Each row was made from one walk, in order. Every step used is in the known rows, and no mark comes twice. Write each row's walk.
Known rows:
supo -> nileven -> tevap -> dudami: [ 1.93, -0.68, -0.13,  0.43, -0.03,  1.59, -0.85,  0.77, -2.00, -0.28,
 -2.34,  1.93,  0.14,  0.12,  0.27,  2.63, -3.17,  2.97, -2.39,  0.87,
 -0.44]
nileven -> tevap -> pivam -> kuzor -> dudami -> supo: [-1.11,  2.26,  1.49, -1.11, -2.32,  0.53,  2.79,  1.56, -3.25,  3.13,
  1.18, -0.26,  0.13,  2.63, -2.07,  0.40,  2.28,  1.93,  0.58, -2.43,
 -2.08]
tevap -> dudami -> supo -> nileven: [ 1.14, -1.68,  0.12,  0.48, -0.91,  2.99, -2.00, -1.14,  0.11, -0.12,
 -1.61,  3.55, -1.81, -0.01, -0.08, -0.72, -4.26,  1.70,  0.45,  1.83,
 -1.11]
supo -> nileven -> tevap: [ 1.98, -0.82,  0.35,  0.00, -0.11,  2.16, -0.94,  1.80, -3.02,  0.21,
 -1.39,  1.56,  0.03,  0.19, -0.07,  3.19, -2.23,  2.27, -2.53,  0.49,
 -0.67]
pivam -> supo -> dudami -> kuzor -> nileven: [ 0.66,  1.80, -0.49,  0.37, -3.22,  2.40,  4.14,  1.37, -0.33, -1.15,
  0.79, -0.57,  1.08,  0.23,  1.64,  2.31,  1.48, -2.22,  0.64,  0.78,
 -0.21]
nileven -> tevap -> dudami -> supo: [-1.43,  1.48,  1.21,  1.56, -0.80,  1.91,  1.57, -1.86, -1.03, -0.58,
  0.30,  0.77, -0.81,  1.89, -0.93,  1.47, -0.75,  3.35,  0.92,  0.77,
 -2.03]
dudami -> supo -> pivam: [ 0.61, -2.41,  0.71, -0.70, -1.92,  6.63, -3.15, -0.56, -2.54,  2.98,
  2.90,  2.57, -2.65,  0.38, -2.71, -1.50, -1.89,  1.85,  1.26,  1.84,
 -2.08]
dudami -> supo -> pivam -> kuzor -> nileven -> tevap: [ 0.84, -1.18, -0.31, -1.06, -1.22,  3.61, -3.10, -1.16, -2.79,  3.16,
  2.54,  1.59, -1.96,  0.03, -3.16, -2.14, -0.52,  3.93,  1.34,  0.33,
 -2.27]
dudami -> supo -> pivam -> kuzor -> nileven: [ 1.44, -1.85, -0.68, -1.24, -1.59,  4.19, -3.74, -0.89, -2.53,  3.29,
  2.32,  2.15, -2.41, -0.42, -3.01, -2.88, -1.15,  2.86,  1.47,  0.40,
 -2.06]
nileven -> tevap -> dudami: [-0.72,  2.23,  0.39,  1.94, -1.28,  1.45,  2.72, -1.41, -0.96, -1.21,
 -0.22,  0.32, -0.22,  1.44, -0.31,  2.09, -0.66,  2.87, -0.05,  0.21,
 -1.97]
supo -> pivam -> kuzor -> dudami: [ 3.21,  0.31, -2.95,  0.25, -4.51,  3.65, -1.45, -1.09, -2.38,  5.55,
  1.58,  0.71,  0.20, -0.55, -1.55, -2.41, -0.29,  1.51,  0.02, -0.61,
 -1.24]
pivam -> kuzor: [ 2.42,  1.61, -2.09,  0.34, -3.94, -0.41,  0.26,  0.48, -2.59,  1.68,
 -0.34,  1.19, -0.65, -0.34, -0.94, -0.75,  0.54, -0.53,  1.13, -1.33,
 -0.86]
pivam -> supo: [ 1.64,  0.97, -0.67,  0.43, -5.61,  3.98,  2.39,  0.79, -0.41,  0.70,
 -0.87,  1.96,  0.43, -0.43,  0.10,  1.89,  0.41, -2.78,  0.19, -0.09,
  0.15]
kuzor -> dudami -> supo: [ 0.52,  0.76,  1.87,  1.46, -2.90,  5.15, -0.21, -0.94,  0.35,  3.62,
  0.55,  0.46, -0.19,  1.13,  0.44, -0.59,  0.29, -1.36,  1.37, -0.50,
 -2.46]
dudami -> kuzor -> nileven: [ 0.71, -1.73, -0.71, -1.47,  1.32,  3.26,  1.53, -0.25, -0.82, -2.96,
  2.51, -0.53, -1.27,  0.19,  0.77,  0.46, -2.07,  0.58,  0.60,  2.08,
 -3.53]
supo -> dudami -> kuzor -> nileven -> tevap -> pivam: [-1.05,  1.48,  1.26, -0.51,  1.14,  0.99,  4.33,  2.63, -2.56, -2.33,
  3.14, -2.69, -0.34,  2.05,  1.19,  1.99,  1.29,  0.89,  0.57,  0.49,
 -2.54]
nileven -> tevap -> dudami -> kuzor -> pivam: [-1.11,  1.55,  0.27,  0.63, -0.15,  1.08,  2.60, -1.99, -1.00, -2.38,
  1.33, -0.49, -0.32,  2.62, -0.41,  2.41, -1.84,  3.39, -0.40,  1.62,
 -2.17]
supo -> dudami -> kuzor: [-0.47,  1.37,  0.83,  1.14, -0.34,  2.33,  3.64,  1.80, -2.29, -1.94,
  3.21, -1.80, -0.45,  2.22,  1.84,  2.51,  0.49, -1.54,  1.22,  2.30,
 -1.58]
tevap -> dudami -> supo -> pivam -> kuzor -> nileven: [ 1.30, -1.08, -1.53,  0.12, -1.51,  2.52, -2.08, -2.70,  0.06,  1.01,
  0.03,  2.74, -2.04, -0.72, -1.31, -3.11, -3.15,  3.54,  1.37,  0.83,
 -1.95]

Which walk is each row?
[ 1.56, -1.05, -0.11, -0.49,  0.82,  1.12, -1.10,  0.33, -2.10, -1.43,
 -1.06,  1.26,  0.00,  0.99,  0.02,  2.89, -4.18,  3.47, -2.99,  1.73,
 -0.60]	supo -> nileven -> tevap -> dudami -> kuzor -> pivam
[-0.48, -0.99,  0.14, -2.48,  1.68,  2.49,  2.92,  0.49, -1.71, -2.50,
  3.03, -1.34, -0.81,  1.27,  0.05,  0.84, -0.99,  1.98,  0.32,  1.23,
 -3.66]	dudami -> kuzor -> nileven -> tevap -> pivam
[-1.20,  1.45,  0.10,  1.27, -0.30,  1.66,  3.45, -1.97, -0.89, -1.85,
  1.10, -0.46,  0.04,  2.29,  0.18,  2.18, -1.19,  2.59,  0.51,  1.78,
 -2.21]	nileven -> tevap -> dudami -> kuzor
[ 0.74,  0.98, -0.31,  0.07,  1.05,  0.57,  1.25, -0.98, -0.06, -2.90,
 -0.73, -0.02, -1.15, -0.84, -0.20,  0.49, -0.82,  4.61, -0.72, -1.76,
 -3.42]	kuzor -> nileven -> tevap -> dudami
[ 0.61, -0.73, -0.14, -2.01, -0.74,  2.54,  0.90,  0.07, -1.90, -2.13,
  2.35, -0.24,  0.08,  2.24, -0.27,  3.17, -2.94,  0.42, -1.66,  2.97,
 -0.89]	dudami -> kuzor -> pivam -> supo -> nileven -> tevap
[ 0.50,  0.77,  0.44, -2.21, -0.33,  1.10,  2.45,  1.76, -1.42, -1.22,
 -0.05, -0.10, -0.75, -0.42, -1.18,  0.71,  0.93,  3.12, -1.02, -3.16,
 -3.10]	kuzor -> nileven -> tevap -> pivam -> supo
[ 0.63, -0.03,  0.71, -2.96, -5.06,  3.49,  3.41,  4.31, -2.47,  2.15,
  0.17,  2.30, -0.53,  0.71, -1.38,  0.27,  0.42, -2.29, -0.31, -2.00,
 -0.78]	tevap -> pivam -> supo
[ 2.76,  0.03, -3.51, -0.69, -2.22,  1.68, -1.57, -1.66, -2.39,  2.61,
  1.15,  0.82, -0.75, -1.41, -2.28, -2.54, -1.11,  4.82, -0.18, -0.79,
 -1.85]	supo -> pivam -> kuzor -> nileven -> tevap -> dudami
[ 2.58,  1.49, -1.06,  0.70, -3.51,  0.46, -1.46, -0.33, -1.17,  4.55,
 -1.00,  0.94,  0.59,  0.11, -0.26, -1.65,  0.58, -0.60,  1.06, -1.56,
 -0.82]	pivam -> kuzor -> dudami -> supo -> nileven
[-1.41,  2.65,  1.79, -0.83, -2.83,  1.52,  5.01,  2.99, -3.25,  1.01,
  1.11, -0.46,  0.61,  2.42, -1.23,  2.77,  2.55,  0.87, -0.45, -1.75,
 -1.12]	nileven -> tevap -> pivam -> supo -> dudami
[ 1.27, -1.41, -0.43, -2.17, -1.13,  2.98,  0.33,  0.31, -1.58, -1.99,
  2.15,  0.36, -0.39,  1.70, -0.06,  2.53, -3.49, -0.47, -1.56,  2.99,
 -0.78]	dudami -> kuzor -> pivam -> supo -> nileven
[ 2.10,  2.15, -2.18, -0.26, -1.52, -2.10,  0.43, -0.14, -2.02,  0.23,
 -0.52, -0.12, -0.44, -0.90, -1.21, -0.68,  1.38,  2.75,  0.41, -2.92,
 -2.04]	pivam -> kuzor -> nileven -> tevap
[ 0.45, -1.83,  1.95, -0.48,  0.19,  3.87, -2.74,  0.81, -2.64,  1.27,
  0.22,  2.40, -1.55,  0.96, -1.49,  1.21, -1.96,  2.11, -0.06,  1.48,
 -1.36]	dudami -> supo -> nileven -> tevap
[ 1.18,  1.28, -0.06, -2.41, -4.34,  0.71,  2.19,  3.40, -2.77,  4.23,
  0.18,  1.00, -0.22,  1.14, -1.37, -1.89,  1.18, -1.25,  0.36, -3.58,
 -1.67]	tevap -> pivam -> kuzor -> dudami
[ 0.33,  1.87, -0.25,  0.77, -4.10,  2.97,  4.47,  1.37, -0.82, -0.41,
  1.04, -0.31,  1.31,  0.96,  1.52,  2.74,  1.50, -3.25,  0.92,  1.39,
  0.41]	pivam -> supo -> dudami -> kuzor
[ 1.15, -1.66, -0.39, -0.79, -2.62,  4.65, -3.38, -0.78, -2.86,  3.98,
  2.54,  2.46, -2.29,  0.16, -3.05, -2.43, -1.09,  1.91,  1.85,  1.09,
 -1.56]	dudami -> supo -> pivam -> kuzor
[ 2.04,  2.26, -2.50, -0.06, -1.43, -2.50,  0.59, -1.03, -1.27, -0.19,
 -1.11,  0.11, -0.35, -0.99, -0.87, -1.16,  0.61,  3.17,  0.47, -2.71,
 -1.99]	pivam -> kuzor -> nileven -> tevap -> dudami
[ 1.39,  0.07,  0.24, -2.99, -3.45,  0.94,  0.42,  3.57, -3.03,  5.02,
 -0.27,  1.70, -0.29,  0.98, -1.56, -2.19,  0.39, -0.55,  0.09, -2.99,
 -1.27]	tevap -> pivam -> kuzor -> dudami -> supo -> nileven
[ 0.00,  0.43,  0.78, -3.24, -3.13,  2.25,  4.53,  4.68, -2.23,  0.70,
  1.18,  0.51, -0.15,  1.04, -0.36,  0.43,  1.15, -1.57,  0.02, -1.74,
 -1.21]	tevap -> pivam -> supo -> dudami -> kuzor -> nileven
[ 0.88,  2.63,  0.03,  1.38, -5.05,  2.66,  3.73,  1.98, -0.87,  0.23,
 -0.25,  0.51,  0.95,  0.24,  1.04,  2.68,  1.99, -3.07,  0.43, -0.33,
  0.58]	pivam -> supo -> dudami
[ 1.00, -0.82, -1.33,  0.59, -2.32,  3.15, -1.84, -2.53, -0.28,  1.58,
  0.24,  2.96, -1.80,  0.02, -1.41, -2.68, -3.10,  2.54,  1.69,  1.42,
 -1.48]	tevap -> dudami -> supo -> pivam -> kuzor
[ 3.56, -0.76, -3.42, -1.15, -2.62,  2.60, -2.23, -0.55, -2.85,  3.06,
  1.44,  1.15, -1.13, -1.81, -2.29, -2.63, -1.05,  3.44, -0.31, -0.93,
 -1.76]	supo -> pivam -> kuzor -> nileven
[ 1.54, -1.12,  0.42, -3.51, -4.21,  3.25,  1.96,  5.02, -2.67,  2.43,
 -1.03,  3.01, -0.16,  0.25, -1.14,  0.56, -0.71, -1.64, -1.60, -1.76,
 -0.11]	tevap -> pivam -> supo -> nileven
[ 1.95, -0.67,  0.14, -1.82, -0.81,  0.60, -0.42,  3.37, -4.04,  1.70,
 -1.46,  1.68,  0.21,  0.61, -1.04,  1.79, -1.37,  2.34, -2.51, -1.00,
 -0.52]	supo -> nileven -> tevap -> pivam -> kuzor
[ 0.38, -1.54,  1.59, -1.74, -0.29,  2.29, -2.51,  1.75, -3.49,  2.56,
  0.11,  2.61, -1.33,  1.09, -2.20,  0.26, -1.27,  2.19,  0.13,  0.19,
 -1.12]	dudami -> supo -> nileven -> tevap -> pivam -> kuzor
[-0.69,  2.18,  0.66, -1.41, -2.37,  0.11,  3.25,  2.26, -3.99,  1.74,
  1.05, -0.09, -0.24,  2.13, -2.22,  1.10,  1.87,  2.04, -0.04, -2.37,
 -1.83]	nileven -> tevap -> pivam -> kuzor
[ 1.27, -0.86, -1.40, -0.50, -1.15,  1.95,  0.48, -1.59,  0.55, -2.53,
 -0.23,  1.69, -0.52,  0.99,  0.73,  0.87, -4.98,  1.00, -1.00,  2.87,
 -0.67]	tevap -> dudami -> kuzor -> pivam -> supo -> nileven
[ 0.14, -0.56,  0.34,  1.02, -1.65,  3.26, -0.64, -1.86,  0.50, -0.37,
 -0.47,  2.97, -2.30,  0.49, -0.30, -1.05, -3.11,  1.16,  1.64,  1.47,
 -1.74]	tevap -> dudami -> supo
[ 0.58, -0.03, -0.31, -0.41,  1.23,  1.85, -0.21, -1.66, -0.40, -1.41,
  0.34,  0.21, -1.60, -0.86, -1.21, -0.60, -1.24,  5.78, -0.29, -1.08,
 -3.51]	kuzor -> nileven -> tevap -> dudami -> supo -> pivam
[ 3.02, -0.50, -0.88, -0.22, -4.38,  3.58,  0.32,  1.88, -0.89,  1.15,
 -2.45,  2.95,  1.11, -1.09,  0.50,  2.35, -1.19, -1.91, -1.62,  0.22,
  1.15]	pivam -> supo -> nileven
[ 1.81,  1.02,  0.28, -1.33, -4.21,  2.04, -0.41,  0.88, -1.42, -1.12,
  0.50,  1.51, -1.19,  0.75, -1.63,  2.31, -1.85, -0.27, -2.48, -0.78,
 -0.21]	kuzor -> pivam -> supo
[ 0.44,  0.45,  0.77, -2.07,  0.76,  1.09,  1.93,  1.86, -1.87, -1.51,
  0.47, -0.27, -1.44, -0.26, -1.28,  0.41,  0.43,  3.89, -1.01, -3.01,
 -3.75]	kuzor -> nileven -> tevap -> pivam
[-0.07,  1.14,  0.50,  0.50,  0.83,  1.60,  3.23,  1.76, -1.79, -2.87,
  2.82, -2.15, -0.68,  1.23,  1.96,  1.89,  0.60, -0.12,  0.86,  1.20,
 -2.25]	supo -> dudami -> kuzor -> nileven
[ 1.44,  1.82, -1.90, -0.28, -1.07, -2.17, -0.19, -1.20, -1.30,  0.17,
 -0.78,  0.47, -0.66, -0.71, -1.37, -1.60,  0.63,  3.49,  1.16, -2.32,
 -2.12]	pivam -> kuzor -> nileven -> tevap -> dudami -> supo
[-0.98,  1.93,  0.07,  0.59, -1.15,  1.20,  3.25, -2.00, -0.64, -2.15,
  0.96, -0.45,  0.44,  2.37, -0.36,  2.75, -1.35,  2.63, -0.37,  1.48,
 -1.47]	nileven -> tevap -> dudami -> kuzor -> pivam -> supo
